Each row comes from the steps of one walk. Every step used is in the known rows, and no mark comes twice. Write the walk behind each row, first mark first.
Known rows:
d/l/u/y: [ 2.929  1.768 -1.585 -0.813  1.683 -0.355  0.508  2.346 -1.734 -0.998
 -0.837 -0.767  0.537  0.682  1.822  1.260 -0.165 -0.213 -0.173 -0.116
 -0.633 -2.621  1.086 -2.533]
y/u/l/z/p: [ 1.167 -1.297  1.811 -0.066 -2.662  0.530  0.181 -1.948  1.055  0.093
  1.168  2.685 -0.570  0.189  0.059  0.502  1.114 -1.549 -0.050  0.612
 -3.685 -0.070 -0.569 -0.227]
p/k: [ 0.876  0.353  0.894  0.300  0.442 -0.910  1.142  3.224 -1.044 -2.479
  0.440  0.838  0.545  4.069  2.579  3.208 -0.599  0.196  0.236  1.260
  0.409 -2.290  2.213  0.644]
y/u: [ 0.853  1.407  1.239 -0.778 -1.508 -0.600 -0.389 -0.567 -0.237 -2.766
 -0.630 -0.175 -0.226  0.921  0.468  1.322 -1.064  0.739 -0.198 -0.772
 -0.675  1.896  1.488  2.335]
d/y/u/l: [ 2.301  2.299  1.051 -0.025 -0.973  1.636  0.278  1.863  2.636 -1.874
 -0.209  0.298 -0.635  0.470  1.549  0.443 -0.011  0.038  0.134 -0.989
  0.220  0.208  0.831  1.716]
u/y/d/l: [ 2.293  1.967 -1.721 -0.007  0.988 -0.125  0.806 -0.369  1.825 -2.086
 -0.612 -0.723 -0.950 -1.334  3.406 -0.531 -0.238  0.050  0.332 -0.853
 -0.542 -2.311  0.064  1.787]
y/u/l/d/p/k: [ 1.308  1.816  2.108  1.314 -1.908 -0.900  0.731  0.396  0.702 -0.148
  1.891  0.858 -0.768  1.265  1.184  0.884 -1.753  0.386  0.157  0.771
 -0.290 -1.335  2.837  3.791]
l/u/y/d: [ 1.912  3.396 -1.338 -0.270  1.132  0.950 -0.447 -2.239 -0.224 -1.687
 -0.698  0.112 -1.511  0.169  0.157  1.934 -0.516 -0.349  0.609 -1.493
 -3.666 -1.635  0.505 -3.449]
y/d/p/z: [ 0.526  2.436 -1.543  1.419 -0.818  0.511  0.587 -3.366  1.287 -1.902
  0.965  0.852 -0.715 -1.108  2.495  1.614 -0.193  1.763 -0.261  0.061
 -2.542  0.185  0.885  0.198]
k/p/z/w: [ 0.650 -0.159 -0.414  0.325 -0.563  0.176  1.624  1.853 -0.557 -0.462
  0.764  1.931  0.622 -0.747  3.140  1.804 -0.158  0.435  0.994  1.015
 -3.015 -1.156  1.505 -1.104]
w/z/l/d: [ 0.919 -2.257 -1.658  0.527 -1.133 -1.653  0.947  2.159 -3.125  1.210
 -0.697  0.317 -0.705 -0.556  0.910  0.824 -0.818 -2.154  0.753  0.359
 -1.168 -1.923  2.698 -0.937]
y/d/l/z/p: [ 0.808 -1.817  0.769  0.160 -1.559 -0.303  0.715 -3.672  0.588 -0.043
  0.493  3.207 -0.467 -1.077  1.691 -0.121  0.475 -1.322 -0.008  1.249
 -3.567 -2.316 -1.052  0.637]
w/z/l/u: [ 0.952 -1.999 -0.706 -0.695 -0.245 -0.770  0.682  2.431 -3.925  0.743
 -2.255  1.845  0.964  0.749 -0.131  1.489 -1.139 -2.007 -0.084  0.777
 -1.854 -1.564  1.790 -3.417]
u/y/d/l/z/w: [ 2.284 -0.407 -2.271 -0.668 -0.212 -1.453  1.113  0.490 -0.049 -0.353
  0.345  2.322 -0.942 -2.344  1.965  0.603  0.257 -0.878  1.443  0.815
 -2.898 -4.361  0.902 -2.314]
p/z: [ 0.869  1.201 -1.690  0.586  0.248 -0.518  0.687  1.708 -0.962 -2.391
  0.516  0.250  0.019  1.732  3.277  3.596  1.051  1.131 -0.171  0.464
 -0.402  0.112  1.567 -1.683]
z/l/d: [ 1.619 -1.790  0.256  0.190 -0.834 -1.079  1.172  1.668 -1.050  1.324
 -0.650  0.668 -0.359  0.294  1.045  0.829 -1.037 -0.730  0.664  0.052
 -0.424 -2.632  3.151 -0.792]
y/u/l: [ 2.045  1.630  1.743 -0.164 -1.316  0.491  0.078  2.288  2.039 -1.619
  0.012 -0.076 -0.484  1.001  0.867  0.567  0.288  0.052  0.091 -1.291
 -0.505  1.760  0.922  2.508]
k/p: [-0.163 -0.889  2.924  0.314 -0.666  1.696  0.883  0.505 -2.092 -1.218
 -0.161  0.292  1.322  1.966  1.875  0.874 -0.854  0.046 -0.103 -0.223
 -2.750  2.424  0.864  3.106]
w/z: [ 0.054 -1.053 -2.161  0.410  0.037 -0.964  0.421  2.005 -4.598 -2.680
 -0.841 -0.483  0.472  0.162  1.861  2.100  0.129 -1.785  0.163  0.590
 -2.291  1.051  0.487  0.816]
y/d: [ 0.769  1.634  0.134  0.252  0.235  0.546  0.147 -2.370  0.671 -2.505
 -0.786  0.782 -0.871  0.208  1.247  1.572 -0.713  0.403  0.609 -1.001
 -2.870 -0.330  0.372  0.875]
d/p: [ 1.006 -0.088  0.855  0.432 -0.701  0.542  1.213 -2.222  0.156 -1.950
 -0.184 -0.006  1.836 -1.071  1.775 -0.104 -1.388  1.272 -0.634  0.416
 -2.163  0.261  1.057  3.474]
k/p/z/l: [ 0.530 -1.953 -0.191  0.210 -1.192  1.441  1.723  1.815  0.648  0.101
 -0.324  0.997  0.288  1.344  2.430  0.609  0.222 -0.437  0.037  0.055
 -0.564 -0.451  1.983 -1.831]

Which walk is each row?
[ 1.047 -1.115  1.640  0.669 -1.225 -0.139  1.140  1.152  0.269 -0.334
  1.933  3.097 -0.292  3.154  1.657  2.227  0.872 -1.550  0.322  2.013
 -1.899 -2.995  0.670 -0.877]
u/l/z/p/k
[ 0.575 -0.811  1.085  0.635 -1.245 -0.784  0.982 -1.332  0.454 -0.477
  1.452  3.454 -0.961  1.851  2.245  1.431 -0.068 -1.240  0.304  2.053
 -1.784 -4.061  0.266  0.390]
y/d/l/z/p/k
[ 1.119 -0.373 -1.671  0.533 -1.332  1.027  1.611 -1.689  2.988 -0.270
 -0.343  1.188 -0.437 -1.263  2.078 -0.271 -0.385  0.284  0.019 -0.118
 -1.184 -2.011  1.736 -1.547]
y/d/p/z/l
[ 1.235  0.443 -0.061  0.039 -0.823  0.246  0.714 -1.251  0.059  1.271
 -1.102  2.776  0.002 -0.202  0.214  1.129 -1.350  0.226 -0.226  0.354
 -2.102 -2.212  2.031 -3.680]
y/d/p/z/l/u
[ 1.388 -0.442 -0.093 -0.199 -0.621 -0.099  1.048  0.596 -0.853  1.255
 -1.081  2.365  1.042  0.484  0.562  1.380 -1.172  0.304 -0.590  0.897
 -1.235 -2.075  2.457 -3.728]
d/p/z/l/u
[ 1.433 -0.125  1.135 -0.212 -2.062 -0.618 -0.419  1.391 -0.995 -0.713
  0.972  1.807 -1.335  1.900 -0.428  2.086  1.411 -0.692  0.152 -0.283
 -1.544  1.484  1.211 -0.731]
y/u/l/z
[ 1.464  1.187  0.051 -0.448 -1.860  0.308  0.053 -0.713  0.708 -0.670
 -0.809  0.757 -1.331 -0.266  0.675  0.343 -1.932 -0.017  0.253 -0.407
  0.635 -1.769  2.560  0.394]
z/l/d/y/u
[ 1.581  1.791 -2.986 -0.260  0.491  0.864 -0.126 -1.458 -0.870 -0.845
 -1.214  0.218 -1.849 -0.794 -0.143  0.938 -0.386 -2.049  0.826 -1.310
 -3.832 -2.117  0.506 -4.688]
w/z/l/u/y/d
[-0.161  0.545  0.416  1.002 -0.719  1.010  0.743  0.958 -1.683 -1.326
  1.045  0.565  0.156  2.221  3.069  2.603  0.559  0.878 -0.232  0.243
 -1.724  2.095  1.238  0.029]
k/p/z
[ 1.645 -1.160  0.735  0.101 -0.789 -0.369  0.349  2.571 -1.597 -0.597
  0.873  1.878 -0.356  2.327  0.561  2.527  1.918 -0.895  0.280  0.243
 -1.792  0.325  1.039 -1.590]
u/l/z
[ 1.117  2.141  0.309 -0.692 -1.096  0.850 -0.166 -0.983  0.512 -3.129
 -0.912  0.354 -0.372  0.452  1.394  1.182 -1.450  0.676 -0.227 -0.346
  0.249 -0.159  1.337  1.341]
d/y/u
[ 1.488  0.288 -2.090 -0.018  0.096 -1.050  1.571  2.438 -0.087 -1.251
  0.344  1.725  0.466 -1.112  3.224  2.630  0.176  0.691  0.956  1.267
 -1.993 -2.799  1.783 -2.363]
p/z/w
[ 1.178  3.354 -2.880  1.274 -0.217  1.077  0.515 -3.311  1.605 -2.099
  1.277 -0.261 -1.173 -1.391  2.480  1.388  0.333  1.309 -0.098 -0.440
 -2.741 -0.404  0.816 -1.492]
u/y/d/p/z
[ 0.885  0.683 -1.308 -0.111 -2.157 -0.155 -0.134 -0.371 -1.055 -0.754
 -0.813  0.579 -1.640 -0.964  0.567  0.351 -1.743 -1.223  0.327 -0.153
 -0.005 -1.189  2.144  0.256]
w/z/l/d/y/u
[ 2.263  0.145 -3.326 -0.937  0.908  0.413  0.495  2.409 -2.696 -0.453
 -1.309 -0.660 -0.075  0.514  0.238  1.279  0.104 -2.211  0.209 -0.259
 -2.081 -2.476  1.493 -5.801]
w/z/l/u/y
[ 1.587  0.889 -0.719  0.572  0.388  0.442  0.755  0.436 -1.456 -1.086
 -0.319  0.780 -0.215  0.310  2.587  2.049 -1.108  0.261  0.407  0.647
 -0.207 -3.281  1.965 -0.500]
l/d/y
[ 1.323  1.313 -2.249  0.394 -0.723  1.411  0.524 -4.147  0.348 -0.402
 -0.620  0.238 -0.550 -3.084  0.002 -1.135 -1.524 -1.052  0.091 -0.652
 -4.400 -1.475  0.549 -1.075]
w/z/l/u/y/d/p
[ 1.412 -1.884 -0.658 -0.723 -0.644 -1.613  1.131  1.506 -2.060 -0.521
  0.183  2.977  0.516 -0.626  1.095  2.299  0.110 -0.441  1.162  1.585
 -3.257 -2.822  1.715 -2.509]
l/z/w
[ 1.305  2.577 -1.374  0.119  0.065  2.089  0.041 -2.080  0.528 -0.046
 -0.170  0.827 -2.030  0.199  0.469  1.095 -0.242 -0.793  0.610 -1.537
 -3.673 -1.289  0.853 -4.744]
k/p/z/l/u/y/d
[ 2.352  1.374 -0.072  0.929  0.340  1.079  0.881  1.973  0.123 -0.436
  0.077  0.842 -0.526  0.311  2.674  1.494 -0.451 -0.096  0.611  0.161
  0.043 -3.065  1.718 -0.251]
u/l/d/y
[ 1.868 -0.501 -1.043  0.231 -0.094  0.839  1.327  0.838 -0.016  0.086
 -1.023  1.163 -0.237 -0.186  2.425  0.863 -1.302 -0.472  0.493  0.518
  0.536 -4.530  2.515 -1.770]
z/l/d/y
[ 1.632  2.928 -0.503  0.386 -0.057  1.423  0.227 -4.903  0.933 -1.240
 -0.135  0.161 -0.262 -2.034  0.288 -0.157 -1.626  0.694 -0.124 -0.797
 -4.288 -0.995  0.555 -0.025]
l/u/y/d/p
[ 1.407 -0.881 -0.755  0.006 -1.104  0.216  0.620 -3.625  0.917 -0.286
  0.795  2.086 -0.942 -1.296  1.687 -0.288  0.933 -1.602  0.143  0.794
 -3.817 -2.866 -1.130 -1.201]
u/y/d/l/z/p
[ 1.237  2.347  0.393 -0.144 -1.498 -0.053 -0.431 -1.169 -0.358 -1.619
 -0.315  0.459 -1.285  0.023  0.886  1.256 -1.803  0.498  0.159 -0.340
  0.129 -0.748  2.189  1.286]
l/d/y/u
[ 1.614  0.341  0.566 -0.182 -1.835  0.304 -0.307  1.093 -0.392 -0.990
  0.794  2.137 -1.368  1.728  0.223  1.957  1.113 -0.701  0.162 -0.021
 -0.962  0.214  1.097 -1.488]
d/y/u/l/z
[ 1.601  1.148  1.310 -0.276  0.538 -1.300  0.225  0.030 -1.426  0.095
 -1.579  2.171  0.325  0.124  1.439  1.033 -1.747  0.252 -0.113  0.236
 -1.179 -1.933  0.709  0.612]
y/d/l/u
